Each row was made from one path, in order. Every step used is in the known rows, and no mark comes twice. Write each row's path.
In the rows, 128 means zero.
Known rows
zamole bozis nukoz fafumem tudol: [154 106 114 142 215 152 164 148 117 111 168  73  75  86 103 110 162 204
  76  66  78 141 125  85 146  77]
tudol zamole petan nukoz: [169  95 133 142 135 158 124 112 132 138 150 109 107 154 100 142  74 145
  73 146  89 134 116 127 147  69]
tudol zamole bozis nukoz fafumem: [147  93 152 137 167 183 140 121 131 135 168  99  82 115  93 136 128 158
  46  82  90 140 129 110 159  61]
zamole bozis nukoz: [137  95 133 152 173 168 146 135 125 151 144  80 103 119 108 131 139 145
  93 136  98 135 143 118 145  80]
dekel zamole bozis nukoz: [139 101 137 131 157 161 150 134 123 153 150  92  99 129 116 150  98 143
  85 179  91 130 126 128 158  91]
porof petan nukoz zamole bozis: [135  93 105 130 178 116 121 139 124 161 177  96 105 136 126 133  74 155
  99 120  97 134 121 127 152  71]
nukoz fafumem zamole petan porof: [156  94  81 134 129 133 149 142 142 139 156 108  50 134 100 151  79 202
  45  78  63 133  78  93 113 142]
bozis nukoz: [150  95 147 163 123 164 155 143 125 127 122  87 126 123 104 136 138 119
  87 139 104 132 144 154 143  84]
tudol zamole bozis: [132 101 132 107 185 168 142 117 123 168 145 107  90 139 111 146 116 170
  70 124  95 147 117 100 145  73]
petan dekel zamole: [148 110 115 119  93 128 158 142 117 171 116 117 113 146 125 166 102 109
  67 209  95 140 114 149 137 112]
fafumem tudol: [153 114 106 123 179 129 172 153 113 119 126  86 105 119 114 127 148 198
  89 113  92 145 118 112 129  98]
tudol zamole petan fafumem bozis nukoz: [156  90 137 153 143 147 151  98 156 185 169  82  85 140  96 144  76 122
  63 163  65 126  91 112 146  76]
fafumem zamole: [142 105 120 118 137 152 152 143 132 144 109 109 105 129 115 165 107 139
  66 138  89 135 114 108 124 107]
bozis nukoz zamole petan fafumem tudol: [158  91  92 145 175  97 177 127 130 154 176  76 120 124 105 101  82 158
  82 138  73 130 107 122 146  90]
dekel zamole petan: [147 104 106 114 125 140 155 126 136 145 138 128  97 153 133 160  61 126
  75 201  89 137  98 132 140 129]
porof petan dekel zamole bozis: [134 108  99 105 149 136 143 133 130 214 142 117  90 147 136 172  89  80
  76 186  85 145  93 127 134 111]
porof petan: [138  97 127 134 133 144 141 147 135 139 125 114 111 142 125 154 120 100
  85 118 103 143 111 144 127 108]
tudol zamole: [148 101 149 117 135 161 149 127 127 139 125 115 114 145 107 152 116 147
  64 128 101 144 121 138 141  79]
bozis nukoz zamole petan: [149  91 109 138 127 149 163 128 148 156 158  89 138 139 130 132  68  79
  83 161 102 129 128 161 145  89]
nukoz zamole bozis fafumem: [106  82 126 108 165 122 175 147 128 164 155 100  81 125 133 129  88 152
  77 148 102 134 120  85 138  99]
porof petan nukoz zamole bozis fafumem: [124  76 136 136 168 113 140 146 130 158 176  91  84 129 123 128  63 128
  88 131  95 126 114  94 143  80]
petan nukoz: [154  97 137 168 125 134 131 146 106 106 131  99 108 131 102 133 125 192
  95 135 100 132 139 133 145  78]
porof petan dekel zamole tudol: [161 113  88  96 122 147 164 141 123 212 132 124 123 139 131 167  84  62
  81 173  89 146  68 146 145 119]
bozis nukoz fafumem: [153  92 146 171 119 158 153 149 125  90 138  98  96 109  99 132 147 142
  62  98  98 134 138 143 148  88]
zamole tudol: [152 105  98 118 153 160 170 141 110 143 128 113 116 119 113 131 131 170
  99 118  98 148  98 120 146 104]
fafumem nukoz zamole: [142 107 100 122 130 122 161 167 104 147 129  81 111 132 110 151 100 153
  89 133 100 135 129 133 138  74]
petan dekel: [146 104 110 141 106 139 158 142 117 167 110 105 115 137 119 148 143 111
  77 165 100 144 128 142 126  99]
dekel zamole bozis: [129 107 115 104 166 142 149 135 115 153 146 116  81 137 130 156  92 187
  82 175  91 140 112 107 151 108]
nukoz zamole: [132  99 109 114 125 122 164 146 123 142 136 109 128 138 133 136  98 157
  82 141 110 139 127 149 142  91]
bozis fafumem tudol: [141  97 137 127 166 123 186 162 119 117 126  84  82 112 112 126 138 167
  80 125  91 138 112  79 120 111]
porof petan nukoz fafumem: [157  91 135 172 130 124 118 152 126  85 153 116  84 123 104 137 118 155
  71  76  93 136 117 134 147  87]
bozis nukoz fafumem tudol zamole: [176 107 151 131 166 163 164 141 124 105 154  83 103 104  87 127 141 177
  47  69  85 140 117 121 151  60]

Which path is each row?
[158  94 133 173 121 127 130 152 106  70 147 112  83 115  97 129 135 212
  69  93  94 134 134 121 154  80]
petan nukoz fafumem
[162 115 129 100 183 147 166 137 119 138 132  95 112 129 107 136 130 186
  70 105  90 148 109 112 137  73]
fafumem tudol zamole
[169 103 120 139 137 148 130 116 148 124 180 103  56 131 111 153  78 178
  53 117  70 131  90  94 150  70]
tudol zamole petan nukoz fafumem bozis
[143 102 118 123 132 145 150 148 131 103 123 124  83 114 108 161 116 169
  41  94  82 138 108  98 132 113]
nukoz fafumem zamole
[140  92 131 157 169 162 145 139 125 119 161  92  76 102 103 126 148 164
  69  91  90 137 137 107 153  83]
zamole bozis nukoz fafumem
[148  96  94 137 152 120 184 132 123 186 175  73 116 107 108 120  85 178
  94 139  77 128  84 122 167  79]
petan fafumem bozis nukoz zamole tudol
[156  84  93 153 114 131 163 141 139 178 172  71 113 149 109 122  65 159
  86 131  90 125 112 164 132 105]
bozis nukoz zamole petan porof
[146  99 113 139 177 142 120 139 118 111 159 104  59 105  96 146 108 223
  60  90  72 132 119  62 148  80]
petan nukoz fafumem zamole bozis
[168  98 102 147 108 165 156 124 157 168 136  99  98 119 105 159  95  38
  36 140  69 128 112 116 122 107]
bozis nukoz fafumem zamole petan dekel
[123  94 130 144 176 147 163 164 108 156 132  70  47 116  93 149 127 150
  87 131  86 133 127  49 123  92]
zamole bozis fafumem nukoz
[137 109 112 135 133 132 159 147 136 111 147 103  57 110 126 154 137 192
  66 104  85 138 102 102 139 104]
nukoz fafumem bozis
[153  99 121 114 140 169 148 110 145 154 139 120 107 156 115 151  84 109
  65 146  93 143 108 125 135  94]
tudol zamole petan
[147 107 134 157 130 159 159 141 140 147 136  64  99 118 121 150 131 123
  92 154  91 126 123 132 138  82]
fafumem bozis nukoz
[136  92 122 143 141 117 151 133 120 139 120 114  92 129  91 150 104 179
  59 137  73 134 108  93 131 112]
petan fafumem zamole
[140  95 119 170 143 108 137 160 108 151 127  91  82 137  78 153 120 140
  82 107  79 136 104 109 127  95]
porof petan fafumem nukoz
[145 108 114 117 100 128 148 142 132 187 121 123 113 156 132 177  88  53
  68 191  94 140  95 161 129 116]
porof petan dekel zamole
[131  94 153 121 177 166 157 146 114 173 136  77  53 125  84 157 109 138
  65 125  85 134 117  50 129  68]
tudol zamole bozis fafumem nukoz
[138  95  85 113 133 129 163 129 141 153 151 114 120 148 142 139  68 128
  81 159 101 139 113 142 135 107]
nukoz zamole petan
[156 111 106 127 173 124 168 155 113  83 143 102  82 102 110 122 160 221
  68  69  84 148 110  99 134 101]
nukoz fafumem tudol
[151  98 161 107 169 141 181 146 125 128 131  90  90 122 101 134 120 161
  59 117  90 140 105  82 129  85]
bozis fafumem tudol zamole
[165 113 129 107 176 141 164 140 119  97 148 107  88 114  99 132 141 211
  44  62  83 150 101 101 142  77]
nukoz fafumem tudol zamole
[134  95 102 150 134  90 159 158  95 150 139  83  98 135  87 138  97 192
  80 131  85 131 121 114 145  79]
petan fafumem nukoz zamole
[147  96 103 109 140 138 197 171 102 161 139  79  98 111 103 138  86 136
  91 125  95 133  95  84 140  90]
bozis fafumem nukoz zamole tudol
[147 103  81  95 149 140 180 141 114 159 148 112 135 123 129 125  93 161
  95 122 104 145  97 137 154  93]
nukoz zamole tudol
[155  98 141 147 123 167 151 145 138 107 131  99  98 103  97 157 118 127
  44  98  83 127 125 118 139  93]
bozis nukoz fafumem zamole
[144 102 111 138 110 136 146 142 135 187 117 108 115 146 125 157 130  54
  78 144 100 146 110 157 118 107]
porof petan dekel
[136  86 129 119 132 154 169 133 156 148 123 110  75 133 119 161  64  79
  56 163  79 126  98  68 109 135]
bozis fafumem zamole petan
[153  94 136 165 135 132 118 149 123 121 136 102 112 138 108 142 110 134
  96 117  99 132 123 144 140  84]
porof petan nukoz
[140 105 120 132 123 137 170 145 144 167 156  64 118 121 136 145  93 127
  89 159  98 122 120 152 148  72]
fafumem bozis nukoz zamole
[155 114  71 106 153 142 178 164  97 166 141  84 120 116 106 141  94 163
 101 115  94 140  98 118 149  79]
fafumem nukoz zamole tudol
[169 101 112 129 146 187 169 144 128 126 142 104 106  87  94 144 113 136
  57  77  76 132  94 103 152  95]
bozis nukoz fafumem zamole tudol
[168 112 106  98 190 152 164 118 139 152 148  98 102 139 115 138  99 151
  71 124  81 147  94 103 130  88]
fafumem tudol zamole petan
[158  97 129 148 134 135 115 150 135 105 145 117  82 118 102 162  91 139
  52  77  78 129 104 108 138  94]
porof petan nukoz fafumem zamole
[150 112 112  97 229 148 157 131 117 129 170 102  63 108 106 127 139 235
  52  56  75 153  99  68 144  73]
nukoz fafumem tudol zamole bozis
[135  91 123 156 127 100 167 135 133 164 163  70 106 123 115 130  91 166
  80 156  84 120 112 136 153  74]
petan fafumem bozis nukoz zamole
[143  93 123 104 146 165 186 149 126 153 120 107  95 107 108 151  90 122
  68 134  81 133  82  63 130 120]
bozis fafumem zamole tudol
